Each row was made from one path, in order. Every step used is in the known rows, and no mark comes twice. Write each row's path.
Known rows
z, d, g, w, n: [  2,  23,  30,  -2, -21,  51,  -1,  23, -43, -17, -33, -30,  -5,  27,   6,
  19,   2,  10, -31,  14,  43,  38, -20]
w, n, d, g: [ -2,   3,  34,  21, -10,  36, -11,  18, -16, -10, -62,   1, -29,  -7,  28,
   4, -28,  -6, -15,   6,  63,  33,   5]
t, g, w: [ 19,  53, -13,   7,  -9,  27,   1,  17, -38,  17,  -5, -28, -11,  51,  -1,
 -27,  -3,  -3, -21,  46,  27, -14, -25]
n, d, z, g: [  0,  12,  19,   2,  -9,  -1,  32,  31, -26,   9, -40,  23, -20,   6,   7,
 -43,  -1, -13,   8,  11,  39,   9, -14]
f, u, d, n: [-24,  18,  11, -27,  41,  19,  21,  18,  -5,  -4, -31,  18,  10,  24,  -3,
  11, -35, -50,  13,  -7,  18,  47,   9]
f, d, g: [ -4,   6,  13,   7,  -3,  63, -19,   2,  12,  -7, -55,  -5, -29,  -9,  15,
 -13, -39, -15,   4,  33,  42,  13,  -2]
f, u, d, g, w: [ 11,  57,  19, -11,   4,  72, -15,  12, -36,  -9, -45, -16, -12,  29, -25,
 -27, -11,   6,  -8,  31,  43,  40,  -1]
f, u: [-14,  -8,  36, -17,  32,  40,  20, -12,  20,  23,   4,  19,   4,  12, -25,
   4,  -7,  -6,  -3, -14,   1,  27,  22]
u, d, z, g, w, n: [  2,  24,  15,   4, -10,  26,  14,  35, -50, -11, -25, -26,  -7,  33,   3,
   4,   5,   3, -35,  19,  35,  41, -33]
z, g, w: [  7,  54,  31,  -3, -20,  43,  11,  13, -45, -10, -12, -19,  -2,  42, -21,
 -42,  13,   8,  -2,  29,  24, -11, -28]
z, d, f: [  4, -11,  26, -32,  -8,  39,  13,  18, -18,  -6, -64,  27,   2,  16,  37,
 -12,  39,   4,  15, -17,  42,   0, -15]
u, d, n: [-19,  23,  -6, -18,  24,   1,  10,  24, -15, -15, -34,   8,   7,  19,   9,
   8, -32, -46,  15,   1,  18,  34,  -1]
t, g, d, f, u: [ -6, -16,  23,  -3,  27,  78,  21,   3,  36,  35, -44,  21, -13,  62,  12,
 -15,   5, -21,   0, -12,  31,  12,  -8]
n, d, g, w: [ 11,  62,  19,   5, -16,  57, -16,  11, -46, -14, -53, -21, -21,  19,  -9,
 -31,  -8,   7, -10,  33,  61,  20, -10]
t, n, d: [ 18,  14,   1, -26,  -6,  -4,  23,  -2, -16,   9,  14,  11, -21, -14,   6,
 -13, -45, -20, -12,  -6,  65,  20,  11]
g, w: [ 11,  53,  -1,  -5, -12,  32,  -6,   2, -38,  -9,  -9, -27,   0,  26, -21,
 -20,  11,  11, -11,  26,  21,   3, -18]
w, n, d: [ -8,  -7,  28,  18,  -1, -11,  10,  15, -17,  -2,  -6,  -4, -16,  -3,  23,
  13, -13,  -9, -33,  -2,  59,  32,  -8]
z, g, d, f, u: [-11, -16,  44, -10,  22,  86,  25,   0,  31,  22, -48,  26,  -7,  56,   3,
 -25,  13, -16,  10, -22,  30,  12,  -8]
n, d: [ -3,   7,  19,   9,   2, -14,   5,   5,  -9,   1,  -7,   9, -16, -12,   8,
 -14, -11, -12, -10,   4,  54,  16,   1]
u, d, z: [ 11,  15, -53, -16,  20, -20,   6,  28, -20,   7, -46,   9, -13, -11,  -3,
 -11,  -3, -12,   0,  15,  21,  60,   4]
z, d, f, u: [-11, -16,  56, -40,  26,  67,  31,   1,   8,  20, -41,  37,   6,  23,   0,
  -3,  20,  -4,   7, -25,  29,  27,  11]
w, n, d, z: [  1,  10, -30,   5,   2, -18,  17,  30, -27,  12, -55,   3, -26, -16,  19,
   4,  -4, -10, -22,   7,  52,  57,  -5]
g, w, n: [ -2,  19,  12,  10, -15,  27,   1,  16, -37, -12,  -7, -38,  -1,  27,   5,
  25,   7,  11, -41,  10,  21,  28, -26]
t, g: [ 12,   1, -19,  17,   3,  -9,  10,  23,   0,  37,   8,  -1, -15,  35,  30,
 -10, -20, -20, -15,  29,  10, -27, -12]

Write each row's path
[ -1,   3,  38,  14, -13,  42,  14,  30, -35,  -4, -80,   9, -20,  29,  54,
 -15,  24,   0, -18,  -6,  70,   5, -32] => z, g, w, n, d, f
[  7,  57,   8,   0, -15,  77, -21,   4, -30, -14, -49, -32, -22,  20, -11,
 -28, -14,   3,  -7,  50,  48,  14, -18] => f, d, g, w
[  3, -11,  13,  14, -14,  66,   8,  16,  16,  -3, -74,  12, -17,  63,  40,
 -41,  28, -14,  19, -10,  43, -20, -43] => z, g, d, f
[  6,  19,   2,  17, -13,  23,   5,  28, -37,   9,  -6, -36,  -8,  45,  20,
  20,  -4,   1, -48,  24,  27,  13, -31] => t, g, w, n
[ -5,  19,  43,  17, -12,   8,  13,  22, -39,  -8, -13, -12, -18,  15,  13,
  -9,  -6,  -5, -35,  12,  71,  26, -24] => z, g, w, n, d
[ -3,   7,  23,   6, -11,   2,  36,  37, -30,   6, -41,  16, -20,  10,  14,
 -29,  -1, -12,  -3,   8,  42,  16, -19] => w, n, d, z, g
[ 12,  -1, -32,  27,  -4,  31,  -1,   9,  39,  21,   2, -16, -24,  80,  12,
 -36, -13, -37,   0,  23,  36, -14, -36] => t, g, d
[ 11,  61,   7,  -7, -19,  36,  14,  23, -52,  -4, -38, -15,  -8,  33, -19,
 -44,  15,   7,  -1,  33,  30,   6, -28] => d, z, g, w
[  1,   0,  14,  16, -14,  46,   9,   5,  33,  -5,  -5,  -6, -14,  68,  -9,
 -50,   0, -26,  18,   6,  32, -11, -40] => z, g, d
[  8,  14, -62,   2,  -2,  15,   5,  14,  10,  11, -51,  -5, -23,  26,  -4,
 -24,   6, -20,   9,  11,  30,  38, -19] => g, d, z
[  4,   1,  15,  17,  -7,  34,   9,  33, -32,   9, -76,   5, -25,  33,  65,
  -7,  18,  -5, -26,   2,  72,   3, -31] => t, g, w, n, d, f
[ -5,  20,  27,  17,  -8,   4,   6,  15, -36,  -7, -11, -17, -18,   8,  12,
   3,  -7,  -3, -39,  10,  70,  34, -17] => g, w, n, d
[-13, -13,  49, -12,  32,  57,  25,   1,  10,  26, -47,  34,  -8,  18,  11,
  -6,   6,  -8,  -5, -24,  40,  27,  12] => n, d, f, u
[ -5,  23,  16,   7, -17,  38,  15,  27, -40,  -7, -27, -33, -12,  31,   9,
   4,  -1,  -1, -37,  28,  40,  29, -39] => f, d, z, g, w, n
[  3,  11,  29,  12,  -8,  37, -14,  12, -11,  -7, -61,  10, -29, -11,  18,
 -15, -27,  -6,   1,   9,  58,  23,  12] => n, d, g
[  0,  22,  19,  14, -19,  50,  -7,  20, -39, -16, -36, -34,  -8,  25,  11,
  22,  -3,  10, -37,  15,  32,  33, -20] => d, g, w, n
[  4,  28, -31,   4,  -2,  -7,  15,  30, -41,   8, -58,  -7, -27,  -6,  12,
  -2,   0,  -8, -26,  15,  58,  58, -10] => g, w, n, d, z
[ 21,  65,   4, -21, -22,  37,  25,  21, -59,   1, -29, -11, -17,  29, -18,
 -48,  -6,  -2,  -6,  29,  54,  13, -23] => t, n, d, z, g, w
[-14,  21, -25,   7,   3,  30,  14,  22,  15,   6, -37,  -6, -10,  73,  24,
 -11, -32, -66,  17,  10,  32,  -2, -28] => t, g, d, n
[  0,   3,  23,  13,  -9,  37,   5,  25, -32,  -4, -79,   5, -19,  22,  53,
  -4,  23,   2, -24,  -8,  67,  13, -28] => g, w, n, d, f
[  6,  11, -35, -25,  36,   1,  15,  23, -10,  20, -44,  18, -12,  -5, -15,
  -9,  -8, -15,  -1,   7,  21,  74,  13] => f, u, d, z
[-21,  21, -15,   0,   3,  35,  10,  11,  16, -12, -41,  -6,  -2,  56,  10,
  -5, -21, -55,  24,  -4,  26,  10, -22] => g, d, n
[ -1,  -4,  21, -24,  46,  15,   9,   5,   8,   9,   9,  17,   4,   9, -27,
  -9, -19, -14,  -5,   0,  15,  57,  18] => f, u, d
[  2,  11,  11,  -3, -10,   6,  30,  29, -22,   8, -39,  19, -12,  11,   4,
 -36,   4,  -8,  14,   9,  13,   2, -15] => d, z, g
